What can hang from each mark:
k_230: k_41 k_139 k_622
k_911: k_918
k_622: k_230
k_41: k_327
k_289: k_327
k_139: k_230 k_327
k_918: k_230 k_327
k_327: k_41 k_139 k_289 k_918

Known rows, with every way that one mark hangs from another:
[k_230 [k_139 [k_327 k_41 k_289 k_918]] k_622]: [ 2.63 -1.14  3.19 -2.18  0.63  0.41 -0.59 -4.42 -1.70  3.38  1.62  1.85
  2.46 -3.42 -0.14  4.99 -3.37  0.80 -2.47]
[k_622 [k_230 [k_41 [k_327 k_289 k_918]] k_139]]: [ 4.91  0.16  2.29 -1.71  1.04  0.28 -1.74 -2.32 -1.30  0.87 -0.47  2.68
  2.38 -2.57 -0.46  1.97 -3.61 -0.08  0.13]
[k_230 [k_41 [k_327 k_918]] k_139 k_622]: [ 3.33  0.25  1.27 -3.30  1.90  1.31  0.34 -1.61 -0.67  2.92  1.19  0.91
  1.52 -3.22 -1.00  2.45 -3.63  0.43 -0.54]
[k_918 [k_230 [k_41 [k_327 k_139 k_289]] k_622]]: [ 3.49 -1.10  1.23 -4.76  0.62 -0.14  1.72 -2.28 -2.01  4.74  1.33  1.80
  2.97 -2.80 -0.37  1.95 -4.25  3.12 -0.98]
[k_918 [k_230 k_41 k_622] [k_327 k_139 k_289]]: [ 3.53 -2.28 -0.02 -4.55  0.57  0.50  1.67 -1.22 -2.18  4.99  2.18  0.57
  4.08 -3.56 -1.44  3.49 -3.47  3.84 -2.31]
[k_911 [k_918 [k_230 k_41]]]: [ 2.17 -0.58  1.83 -1.55  1.56  4.68 -0.35  3.85 -1.81  1.27  0.84  1.91
  2.24 -2.92 -4.72  1.69 -3.77  0.57 -0.14]
[k_41 [k_327 k_918]]: [ 0.88 -0.64  0.78 -0.06  3.18  4.09  0.14 -1.74 -3.63  2.90 -1.98  2.21
  1.29 -3.26 -2.41  2.66 -4.80 -2.02  0.46]
[k_230 k_41 k_622]: [ 0.27 -2.00  1.02 -2.38  2.34  2.65  1.17  2.60 -2.96  1.90  1.02  2.18
  1.34 -3.61 -0.93  2.44 -3.58  0.80 -2.85]
[k_289 [k_327 k_41 k_139 k_918]]: [ 0.09 -1.24  0.87 -0.21  1.70  2.08 -1.09 -4.51 -3.84  1.86 -0.90  0.82
  2.77 -3.37 -1.42  4.29 -3.70 -0.28 -3.23]
[k_918 k_230]: [-0.47 -1.94  0.70 -1.21  2.82  3.43  1.98  2.11 -4.02  2.76 -0.95  3.20
  2.37 -3.51 -3.62  2.23 -5.00  0.16  0.14]
[k_918 [k_230 [k_41 [k_327 k_139 k_289]]]]: [ 3.04 -1.02  1.36 -2.58  0.44  0.09  0.35 -2.57 -1.98  3.97 -0.22  1.85
  4.00 -2.30 -1.85  2.64 -4.24  2.81 -0.58]
[k_41 [k_327 k_289 k_918]]: [ 2.03 -0.71  1.98 -0.38  1.59  2.71 -0.40 -4.02 -3.65  3.12 -2.35  2.82
  1.75 -3.22 -1.47  2.97 -4.32 -1.30 -0.55]
[k_289 [k_327 [k_139 [k_230 k_41]]]]: [ 0.85 -2.56  0.51 -0.94  2.01  0.99  0.50 -0.76 -3.03  0.76 -0.78  0.24
  2.82 -3.02 -3.65  3.13 -4.05  0.95 -2.89]
[k_918 [k_230 k_41 k_139 k_622] [k_327 k_289]]: [ 3.89 -1.79  0.62 -5.42  0.26  0.00  1.96 -0.30 -1.00  4.48  2.18  0.99
  3.60 -3.78 -2.64  3.57 -2.69  3.40 -1.67]
[k_139 k_230]: [-0.85 -2.47  1.43 -0.20  2.96  3.22  1.92  2.56 -4.13  1.24 -1.64  3.34
  1.70 -3.25 -3.33  2.52 -5.36 -0.52 -0.38]
[k_327 k_139 k_918]: [ 0.70 -1.23  0.27  1.09  1.95  2.34 -0.35 -2.59 -3.93  1.92 -1.45  1.93
  3.03 -2.79 -0.98  3.39 -4.71 -0.21 -1.37]
[k_911 [k_918 k_230 [k_327 k_41 k_139 k_289]]]: [ 2.50 -1.42  0.93 -2.39 -0.16  3.03 -0.66 -1.54 -2.59  4.78  0.85  2.07
  4.20 -2.24 -2.81  3.43 -3.71  2.26 -0.84]
[k_139 [k_230 k_41 k_622] [k_327 k_289 k_918]]: [ 4.18 -1.69  3.97 -1.74  1.55  1.72  0.27 -1.07 -1.94  1.56  2.05  0.14
  1.82 -4.66 -2.59  4.32 -4.17  0.52 -2.03]
[k_622 [k_230 [k_139 k_327]]]: [ 0.66 -3.06 -0.21 -0.07  4.10  1.51  0.17  0.78 -3.30  1.52 -1.26  3.07
  2.10 -2.15 -2.11  2.54 -4.11 -1.69  0.33]
[k_230 k_41 [k_139 k_327] k_622]: [ 1.56 -2.30  0.69 -2.34  2.61  0.78  0.49  0.15 -1.14  2.84  1.54  0.69
  2.24 -2.89 -1.89  3.90 -3.16  0.78 -2.28]
[k_230 [k_41 [k_327 k_289]] k_139 k_622]: [ 2.89 -1.04  1.44 -4.20  0.52 -0.68  0.67 -2.28 -1.09  3.61  0.37  2.62
  1.97 -2.43 -0.13  2.48 -2.93  1.80 -1.99]
[k_230 [k_41 k_327] k_622]: [ 0.94 -1.47  0.72 -3.24  2.88  2.86  1.33  1.35 -2.51  3.42  0.57  1.99
  0.76 -3.22 -1.07  1.91 -3.84  0.18 -1.32]

Rows:
[-0.40 -1.25  1.55 -0.46  2.19  3.77 -0.77 -2.42 -3.83  1.45 -0.89  1.27
  1.62 -4.19 -2.74  4.18 -3.47 -1.54 -2.99] : [k_289 [k_327 k_41 k_918]]
[ 0.80 -2.61  2.08  0.05  3.43  2.74  0.42  2.46 -2.38  1.36  0.33  0.52
  2.30 -3.35 -4.66  4.16 -4.61 -0.03 -0.93] : [k_139 [k_230 k_41] k_327]
[ 1.67 -1.46 -0.21 -1.08  2.33  2.30  0.69 -3.99 -3.99  2.47 -1.31  0.08
  3.10 -3.93 -4.14  3.08 -4.28 -0.38 -0.93] : [k_289 [k_327 k_139 [k_918 k_230]]]
[ 1.70 -1.57 -0.19 -1.15  3.19  1.50 -0.39  0.88 -3.02  1.85 -0.56  2.56
  2.26 -1.79 -0.12  1.17 -4.49  0.17  0.10] : [k_622 [k_230 [k_41 [k_327 k_139]]]]
[ 4.57 -1.16  3.24 -3.02  1.42  1.96  0.24 -1.63 -1.76  2.95  2.58 -0.11
  2.55 -4.85 -2.94  4.01 -3.76  1.24 -1.51] : [k_139 [k_327 k_289 [k_918 [k_230 k_41 k_622]]]]
[ 3.04 -0.81  2.26 -1.77  1.50  1.49  1.04  0.23 -2.14  1.12  1.99  0.47
  2.21 -3.71 -0.95  2.66 -5.03  1.90 -1.56] : [k_327 [k_139 [k_230 k_41 k_622]] k_918]
[ 1.12 -1.58  0.73 -1.50  3.67  3.14 -0.10  2.97 -3.04  1.22 -0.71  2.90
  1.05 -2.58 -1.27  1.03 -4.24 -1.00  0.33] : [k_622 [k_230 [k_41 k_327]]]
[ 5.24 -1.11  1.03 -5.37 -0.20  1.95  0.43  0.51 -0.34  4.06  2.53  0.98
  2.99 -3.01 -3.58  2.54 -2.26  2.46 -1.05] : [k_911 [k_918 [k_230 k_41 k_139 k_622] [k_327 k_289]]]
[ 0.35 -2.21  2.35 -0.61  0.79  0.03 -0.92 -3.18 -2.10  3.23 -0.42  3.22
  3.63 -2.06 -1.30  5.33 -3.36  0.94 -2.53] : [k_230 [k_139 [k_327 k_41 k_289]]]
[ 3.72 -1.93  2.14 -4.14  0.94 -0.61  1.19 -1.29 -0.77  3.52  2.24  1.00
  3.38 -3.25 -2.60  3.86 -3.24  2.60 -1.60] : [k_918 [k_230 k_41 [k_139 [k_327 k_289]] k_622]]
[ 3.17 -0.99  1.53 -1.83  2.42  1.16 -0.42 -1.44 -0.82  2.18  2.03 -0.43
  2.25 -3.58 -2.12  4.29 -3.22  0.27 -1.86] : [k_230 k_41 [k_139 [k_327 k_918]] k_622]
[ 2.02 -1.61  0.64 -1.40  2.98  1.78  0.68 -2.49 -2.36  3.00  0.62  0.87
  1.77 -3.36 -1.95  3.78 -3.91 -1.13 -1.00] : [k_230 [k_139 [k_327 k_918]] k_622]
[-0.24 -2.25  1.26 -2.49  2.70  1.27  1.02 -0.38 -2.13  3.79  1.50  2.21
  1.93 -2.63 -0.83  4.14 -3.61  0.52 -1.94] : [k_230 [k_139 [k_327 k_41]] k_622]
[ 4.68 -0.99  2.43 -1.90  0.15  1.30 -1.55 -0.86 -0.18  2.39  1.11  1.18
  3.81 -2.06 -5.01  3.41 -2.80  1.39 -0.48] : [k_911 [k_918 [k_230 k_41 [k_139 [k_327 k_289]]]]]
[ 0.86 -0.53  3.60  0.00  0.06  2.54 -1.19 -2.45 -3.39  1.74 -0.73  3.47
  2.63 -3.68 -0.50  4.28 -4.01  0.29 -2.56] : [k_327 k_41 k_289 k_918]
[ 1.27 -2.04  2.21  1.01  3.83  3.92  0.51 -0.25 -3.52  1.59 -0.71  0.64
  1.82 -3.96 -4.61  4.15 -5.38 -1.90  0.33] : [k_139 k_230 [k_327 k_918]]
[ 2.76 -0.90  1.53  0.36  2.21  1.44 -1.71 -1.97 -0.87  1.49  0.55 -0.28
  3.21 -3.01 -3.48  5.05 -3.26  0.00 -1.39] : [k_230 k_41 [k_139 [k_327 k_918]]]
[ 3.79 -0.64  1.90 -5.62  0.39 -0.57  1.92 -1.24 -0.72  4.24  1.40  2.30
  2.59 -2.92 -1.57  1.98 -3.64  2.78 -0.45] : [k_918 [k_230 [k_41 [k_327 k_289]] k_139 k_622]]
